What can hang from each mark:
Z358: Z320 Z461
Z320: Z421
Z461: Z358
Z623: Z231 Z264 Z461 Z474
Z264: Z474
Z421: Z320 Z474
Z474: Z358 Z421
Z231: Z623

Each row was made from one small tree. The marks that hang from a mark follow it in brackets, in the order of their numbers. Every link used is in the known rows. Write each row's tree.
Known rows:
Z623[Z264]: +2.36, -1.20, -2.14, +0.08, -1.82, -1.93, +2.17, +0.31, -0.61, -0.15, -4.26, +0.28, +2.50, +0.57, +5.59, +0.12, -0.44, -2.17, +0.86, -2.01, +4.65, -1.98, -1.42
Z320[Z421[Z474[Z358[Z461]]]]: +0.47, -2.47, +1.17, +0.31, +0.95, -0.46, +1.72, +0.32, -0.56, +2.08, -0.12, -0.30, +0.96, +1.81, -1.17, +2.25, +0.96, -1.97, +5.64, -1.37, -1.49, -0.67, -0.52
Z264[Z474[Z358[Z461] Z421]]: +0.13, -2.07, +4.72, +0.04, -1.04, -4.97, +3.20, +0.44, +2.06, -0.07, +2.09, -1.47, +1.17, -1.92, -0.86, +1.42, -0.81, +0.41, +3.07, +2.00, -3.14, +3.32, +0.28
Z264[Z474[Z358 Z421[Z320]]]: +0.34, -2.45, +4.67, +3.79, -0.33, -2.65, +3.60, +0.30, +3.50, -0.79, +2.08, -1.17, +1.36, -1.44, -1.01, +0.92, -2.32, +1.05, +3.17, -1.32, -1.16, +2.45, -0.47
Z358[Z461]: +0.04, -1.10, +0.13, +1.11, -0.81, -3.35, +2.42, +0.44, -2.87, +1.42, -3.75, -3.37, +1.98, -0.06, +2.72, +1.16, +1.23, -0.72, +3.69, +1.90, +3.29, -0.69, -4.73
Z231[Z623[Z264 Z461 Z474[Z358[Z320]]]]: +1.79, -0.14, -4.03, +2.42, +3.64, -5.11, +2.79, -1.80, -0.17, +0.20, -2.25, +3.94, +3.29, +2.75, +4.91, -0.72, -0.64, -3.48, +0.47, +2.05, +2.20, +2.66, -1.83
Z358[Z320[Z421[Z474]]]: +1.69, -3.66, +1.01, +1.81, -1.17, +2.98, +2.02, -0.24, -1.38, +0.33, +1.72, -1.53, +0.82, +2.62, +0.69, +1.13, +1.46, -0.56, +5.38, +0.34, +2.47, -2.64, -3.73
Z421[Z474[Z358[Z461]]]: -0.08, -2.33, +1.02, -0.28, +0.85, -2.38, +2.21, +0.10, +0.46, -0.87, +0.35, -1.21, +0.72, -0.58, +1.16, +2.33, +1.68, +0.11, +2.69, +0.99, -2.69, +1.05, -0.72
Z623[Z231 Z461 Z474[Z421]]: +1.44, +0.78, -2.98, +0.11, -1.50, -1.23, +2.34, -1.61, -0.86, -1.56, -0.53, +3.86, +3.91, +1.93, +1.57, +1.48, -1.17, -3.88, +4.31, -4.82, +1.14, -0.90, -1.02
Z264[Z474[Z358[Z461] Z421[Z320]]]: -0.66, -3.45, +5.07, +4.05, -0.08, -4.00, +3.87, -0.37, +2.72, -0.47, +2.75, -1.82, +1.22, -0.97, -0.43, +0.98, -1.40, +0.93, +3.45, +1.40, -1.82, +3.19, -0.96
Z320[Z421[Z474[Z358]]]: +1.25, -1.55, +0.78, -0.03, +0.61, +0.32, +1.53, +0.91, -0.11, +1.73, -0.51, +0.27, +1.02, +1.70, -1.31, +2.40, +0.05, -1.97, +5.21, -3.66, -0.90, -1.36, +0.22
Z421[Z320 Z474[Z358[Z461]]]: -1.18, -4.48, +1.41, +5.77, +2.50, -0.73, +3.32, -1.17, +1.62, -1.29, +1.34, -1.30, +0.69, +0.72, +1.79, +1.77, +0.70, +1.01, +3.01, -0.03, -0.64, +1.46, -2.93
Z421[Z474[Z358]]: +0.89, -1.27, +0.41, -0.49, +0.57, -1.38, +1.98, +0.98, +0.93, -1.24, -0.42, -0.68, +0.64, -0.91, +0.98, +2.11, +0.51, +0.18, +2.35, -1.84, -2.36, +0.33, +0.13
Z231[Z623[Z474]]: +0.44, +3.03, -2.53, +0.01, +3.08, -4.11, +1.77, +0.37, -3.15, +1.39, -4.07, +2.94, +2.15, -0.19, +3.66, +0.79, -1.25, -1.24, +2.61, -1.32, +2.91, +0.02, -4.28
Z421[Z320 Z474[Z358]]: -0.26, -3.43, +1.04, +5.70, +2.25, +0.42, +2.95, -0.37, +2.25, -1.67, +0.56, -0.79, +0.71, +0.49, +1.62, +1.65, -0.32, +1.12, +2.68, -2.73, -0.08, +0.52, -2.18
Z358[Z320 Z461]: +0.36, -4.35, +0.59, +2.59, -0.98, -1.58, +3.25, -0.36, -3.21, +0.08, -0.75, -4.61, +1.46, +0.82, +3.72, +0.22, +2.98, +0.57, +3.30, +6.09, +3.94, -0.40, -6.32
Z264[Z474[Z358[Z320[Z421] Z461]]]: +1.12, -3.52, +2.86, +2.14, -0.24, -1.88, +2.78, +0.51, -0.77, +1.93, +2.89, -2.94, +0.97, -0.60, -1.08, +0.97, +0.69, +0.68, +4.91, +4.36, -0.70, +2.91, -1.93
Z461[Z358]: +1.79, +0.41, -0.10, +1.86, -2.77, +0.25, +2.06, +3.72, -3.08, +1.51, -4.51, -1.75, +2.13, -1.97, +0.65, +0.95, -1.29, +0.87, +3.04, -2.72, +1.91, -2.48, -1.33
Z231[Z623]: +0.34, +3.66, -1.21, -0.59, +2.00, -4.57, +2.47, +1.15, -1.90, +2.09, -6.36, +1.22, +1.84, -0.84, +3.75, -0.31, -0.37, -0.58, +1.69, -0.37, +3.74, -0.94, -3.62
Z421[Z320]: +0.38, -1.66, +0.04, +6.59, +0.30, -0.22, +3.13, +0.39, -0.86, +0.34, -3.96, -2.57, +2.02, +0.80, +3.09, +0.44, -1.47, +0.31, +3.43, -3.18, +6.15, -1.49, -5.82
Z231[Z623[Z474[Z421]]]: +0.15, +2.15, -0.05, -0.68, +2.69, -4.72, +2.28, -0.33, -1.22, +0.47, -2.96, +3.73, +2.15, +0.31, +3.03, +0.79, -1.56, -1.67, +2.22, -1.74, +1.10, -0.02, -3.08
Z320[Z421]: +1.74, -0.24, -0.03, +1.00, -0.75, +0.00, +1.57, +1.51, -2.85, +3.39, -4.18, -1.06, +1.95, +1.89, -0.27, +1.30, -0.78, -2.66, +5.96, -4.07, +4.02, -2.90, -2.86

Write each row's tree:
+0.72, -5.19, +1.99, +2.54, +1.29, -2.72, +3.33, +0.31, -2.27, +1.77, -1.46, -4.06, +1.24, +0.99, +0.11, +0.49, +2.73, -0.65, +3.50, +3.93, +0.02, +1.25, -2.49 | Z474[Z358[Z320[Z421] Z461]]
-0.10, -3.72, +4.58, +5.02, +1.20, -3.70, +4.31, +0.50, +2.98, -1.57, -2.71, -1.88, +1.57, -0.06, +0.52, +0.48, -1.04, -0.11, +1.29, -3.14, -0.78, +0.98, -0.53 | Z474[Z358 Z421[Z320]]
+0.12, -4.27, +1.48, +1.02, +0.56, -1.18, +2.74, -0.30, +0.27, -1.49, +2.22, -2.26, +0.25, -0.04, +1.79, +1.70, +2.70, +0.90, +2.55, +3.41, -2.43, +1.37, -1.66 | Z421[Z474[Z358[Z320 Z461]]]
+0.65, -5.00, +1.32, +2.59, -0.58, -0.13, +2.90, -0.55, -3.66, +2.24, -0.43, -3.76, +1.48, +2.83, +1.66, +0.42, +2.95, -1.13, +5.52, +4.74, +3.96, -1.23, -5.59 | Z358[Z320[Z421] Z461]
-0.24, -3.22, +4.64, +0.13, +0.22, -6.60, +3.86, +0.35, +1.42, -0.71, -2.67, -2.40, +1.53, -0.75, +0.28, +1.14, +0.89, -0.91, +1.36, +1.20, -3.03, +1.72, +0.37 | Z474[Z358[Z461] Z421]
-1.02, -5.11, +4.89, +4.92, +1.53, -5.06, +4.66, -0.46, +2.12, -1.06, -1.82, -2.41, +1.50, +0.36, +0.78, +0.62, +0.28, -0.12, +1.50, +0.46, -1.48, +1.94, -1.36 | Z474[Z358[Z461] Z421[Z320]]
+1.11, -0.98, +4.53, +0.18, -1.33, -3.84, +2.78, +1.16, +2.65, -0.50, +1.26, -1.01, +1.30, -2.28, -1.31, +1.38, -1.86, +0.48, +3.03, -0.89, -2.84, +2.40, +1.18 | Z264[Z474[Z358 Z421]]
+1.23, -4.33, +4.76, +1.23, -0.24, -3.54, +4.00, +0.66, +1.64, -2.23, -0.96, -2.80, +1.12, -0.42, +0.70, +0.19, +1.04, +0.25, +0.55, +0.77, -2.10, +0.98, -0.03 | Z474[Z358[Z320] Z421]
+0.00, -5.79, +5.20, +1.53, +0.16, -4.88, +4.45, -0.27, +0.98, -1.83, -0.05, -3.74, +1.04, -0.03, +1.03, +0.32, +2.38, +0.19, +0.98, +4.42, -2.57, +1.92, -0.81 | Z474[Z358[Z320 Z461] Z421]
+0.11, +0.56, +1.24, -1.09, +1.37, -6.64, +3.25, -0.80, +2.19, +0.62, -1.56, +3.46, +1.59, -1.01, +3.32, -1.02, -0.27, -1.17, +0.02, +3.29, -0.31, +2.44, +0.57 | Z231[Z623[Z264[Z474[Z358[Z461] Z421]]]]
+0.57, -1.10, +1.91, +0.88, -0.44, -4.06, +2.43, +1.06, -0.22, +1.27, +0.80, -2.22, +1.37, -2.34, -0.36, +1.55, -0.14, +0.77, +3.82, +2.36, -0.96, +3.10, -1.12 | Z264[Z474[Z358[Z461]]]
+2.63, +1.24, -5.01, -0.05, -4.06, -0.85, +2.26, -1.46, +1.28, -0.10, +0.06, +4.22, +3.76, +0.75, +3.18, -0.61, -0.50, -3.11, +2.91, -1.36, +3.94, -0.31, +1.41 | Z623[Z231 Z264[Z474] Z461]
+0.62, +2.28, -1.83, +0.03, +4.44, -5.53, +2.02, +0.63, -2.42, +1.35, -4.45, +2.50, +1.98, -0.97, +2.59, +0.82, -0.81, -1.19, +1.78, -0.93, +0.46, +1.58, -2.83 | Z231[Z623[Z474[Z358]]]
+1.20, +2.18, -1.00, -0.65, +1.62, -5.42, +2.74, +0.24, +1.19, +1.35, -2.91, +3.54, +1.81, -1.21, +3.83, -0.92, -0.91, -0.72, +0.00, +1.21, +1.40, +1.64, +0.16 | Z231[Z623[Z264[Z474[Z358]]]]
+1.28, -1.90, +0.41, -2.89, -2.88, -2.73, +3.23, -0.91, +2.29, -1.31, +1.34, +4.23, +1.84, -2.41, +2.50, -0.31, +1.46, -0.82, +0.84, +0.19, -1.63, +0.82, +4.17 | Z623[Z231 Z264[Z474[Z358[Z461] Z421]]]
+2.17, -2.55, +0.83, +3.46, -2.76, +3.06, +2.39, +2.92, -3.66, +2.05, -1.72, -2.03, +1.85, +0.43, -0.35, +0.31, -0.08, +0.64, +4.37, -0.33, +2.57, -3.25, -2.12 | Z461[Z358[Z320[Z421]]]
+1.96, -3.83, +1.47, +2.65, +0.86, -1.34, +2.88, +1.39, -1.67, +1.31, -2.46, -3.18, +1.39, +0.62, +0.00, +0.57, +1.43, -0.54, +3.13, +0.50, +0.79, +0.28, -1.47 | Z474[Z358[Z320[Z421]]]
+2.80, -1.29, -3.74, +0.69, -3.04, -1.01, +2.98, -1.55, +1.97, -0.87, +1.41, +3.13, +3.37, +0.38, +2.59, -1.21, +0.81, -2.28, +1.70, +1.20, +1.63, +1.58, +2.24 | Z623[Z231 Z264[Z474[Z358[Z320]]] Z461]
+0.44, -4.00, +5.26, +1.28, -1.46, -3.83, +3.55, -0.19, +1.87, -1.06, +4.08, -2.46, +0.87, -1.14, -0.40, +0.86, +0.26, +1.17, +3.03, +4.58, -2.73, +3.34, -0.67 | Z264[Z474[Z358[Z320 Z461] Z421]]
+2.82, +1.16, -4.55, +0.72, -5.20, +0.98, +2.30, +0.23, +0.54, +0.31, +0.05, +4.74, +3.81, -0.38, +1.77, -0.80, -1.30, -1.76, +2.62, -1.53, +2.08, -0.80, +3.06 | Z623[Z231 Z264[Z474] Z461[Z358]]
+2.55, +0.74, -5.84, -0.19, -3.03, -1.11, +2.47, -1.25, -0.12, -0.38, -4.10, +3.50, +4.02, +1.69, +4.74, -0.91, +0.50, -3.94, +1.47, -2.69, +5.05, -2.06, +0.69 | Z623[Z231 Z264 Z461]
+0.23, -5.31, +1.41, +1.99, -0.57, +1.40, +2.61, -1.36, -2.35, +1.04, +2.89, -2.41, +0.89, +3.08, +1.31, +1.23, +3.19, -0.68, +5.98, +4.66, +1.82, -1.07, -4.98 | Z358[Z320[Z421[Z474]] Z461]
+0.73, +2.74, -3.33, +1.88, +4.43, -6.22, +2.32, -0.34, -1.39, +1.62, -4.24, +2.57, +3.29, +1.12, +2.12, +0.64, -1.78, -3.04, +2.29, -0.25, +1.12, +2.47, -2.97 | Z231[Z623[Z461 Z474[Z358]]]
+2.40, +0.52, -3.06, -2.53, -3.83, +0.22, +1.97, -0.24, +0.04, -0.42, -0.37, +4.36, +2.23, -2.20, +4.13, -0.38, +0.52, -0.81, +1.82, -2.32, +2.82, -1.47, +1.81 | Z623[Z231 Z264[Z474]]
+2.33, -0.41, -5.06, +3.09, -2.41, +2.46, +1.99, +0.09, -4.18, -0.22, +0.36, +2.79, +3.95, +0.87, +0.98, +0.70, -0.08, -1.53, +4.72, -1.57, +2.12, -1.26, -1.81 | Z623[Z231 Z461[Z358[Z320]] Z474]
+1.02, -3.15, +1.08, +0.59, +0.53, -0.34, +2.40, +0.26, +0.80, -2.06, +1.43, -1.44, +0.39, -0.17, +1.43, +1.63, +1.56, +0.99, +2.26, +0.79, -2.08, +0.41, -0.94 | Z421[Z474[Z358[Z320]]]
+2.13, -0.15, -0.57, -3.19, -4.65, -0.34, +2.57, -0.70, +1.95, -1.64, +0.74, +4.96, +2.05, -1.58, +3.31, -0.43, +0.12, -1.00, +1.62, -2.75, +1.10, -1.59, +3.00 | Z623[Z231 Z264[Z474[Z421]]]
+1.86, -2.54, -1.50, -1.49, -2.56, -1.12, +2.91, -0.94, +0.45, -0.76, +1.63, +2.62, +1.71, -2.18, +3.52, -0.77, +2.81, +0.02, +1.04, +2.51, +0.38, +1.00, +2.23 | Z623[Z231 Z264[Z474[Z358[Z320 Z461]]]]
+3.00, -1.39, -5.17, +1.78, -4.69, +1.80, +2.99, -0.11, -0.89, -0.54, -1.97, +3.23, +3.75, +1.06, +3.94, -1.56, +1.00, -2.08, +1.26, -0.19, +3.75, -2.45, +1.25 | Z623[Z231 Z264 Z461[Z358[Z320]]]
+0.95, +0.66, -2.30, +0.74, +3.11, -6.75, +2.99, -1.92, +1.88, -0.54, -2.84, +5.36, +3.48, +2.46, +3.90, -0.35, -1.98, -4.52, +0.21, -0.23, +0.19, +2.65, +0.30 | Z231[Z623[Z264 Z461 Z474[Z358 Z421]]]
+1.61, -2.50, -4.22, +3.46, -1.04, -0.21, +2.94, -3.90, +1.68, -2.93, +0.59, +6.51, +4.41, +3.89, +4.68, +0.01, -1.69, -4.98, +2.43, -4.92, +3.28, -0.73, -0.38 | Z623[Z231 Z264 Z461 Z474[Z421[Z320]]]
-0.26, -1.02, +1.36, +0.45, +3.96, -6.12, +3.33, -0.83, -1.15, -0.04, -0.96, +2.04, +1.68, +0.22, +2.70, +0.32, +0.58, -0.88, +1.24, +2.88, -1.24, +2.43, -2.83 | Z231[Z623[Z474[Z358[Z320 Z461] Z421]]]
+1.99, -3.07, +1.01, +2.98, -2.72, +4.15, +2.02, +2.24, -2.26, +1.19, +0.58, -0.93, +1.14, +0.76, -0.26, +1.05, +0.23, +0.87, +4.81, -0.53, +0.78, -3.13, -1.58 | Z461[Z358[Z320[Z421[Z474]]]]
+1.68, -0.97, -2.06, -2.27, -2.42, -2.11, +2.63, -0.37, +0.23, -0.04, -0.01, +3.46, +1.92, -2.69, +3.13, -0.27, +1.76, -0.68, +1.24, +0.36, +0.19, +0.79, +3.01 | Z623[Z231 Z264[Z474[Z358[Z461]]]]
+1.66, -0.04, -3.15, -1.15, +0.77, -1.29, +1.79, +0.63, -3.52, -0.30, -2.32, +2.79, +2.28, -2.36, +1.42, +1.68, +0.84, -1.12, +2.87, -4.56, -0.84, +0.19, +0.13 | Z623[Z231 Z474[Z358]]
+3.28, -2.13, -6.74, +2.51, -3.01, +2.41, +2.16, -1.30, -2.54, -1.27, +0.74, +5.30, +4.30, +1.99, +3.88, -0.19, -0.09, -3.12, +2.43, -1.52, +2.68, -1.21, +0.34 | Z623[Z231 Z264 Z461[Z358[Z320]] Z474]
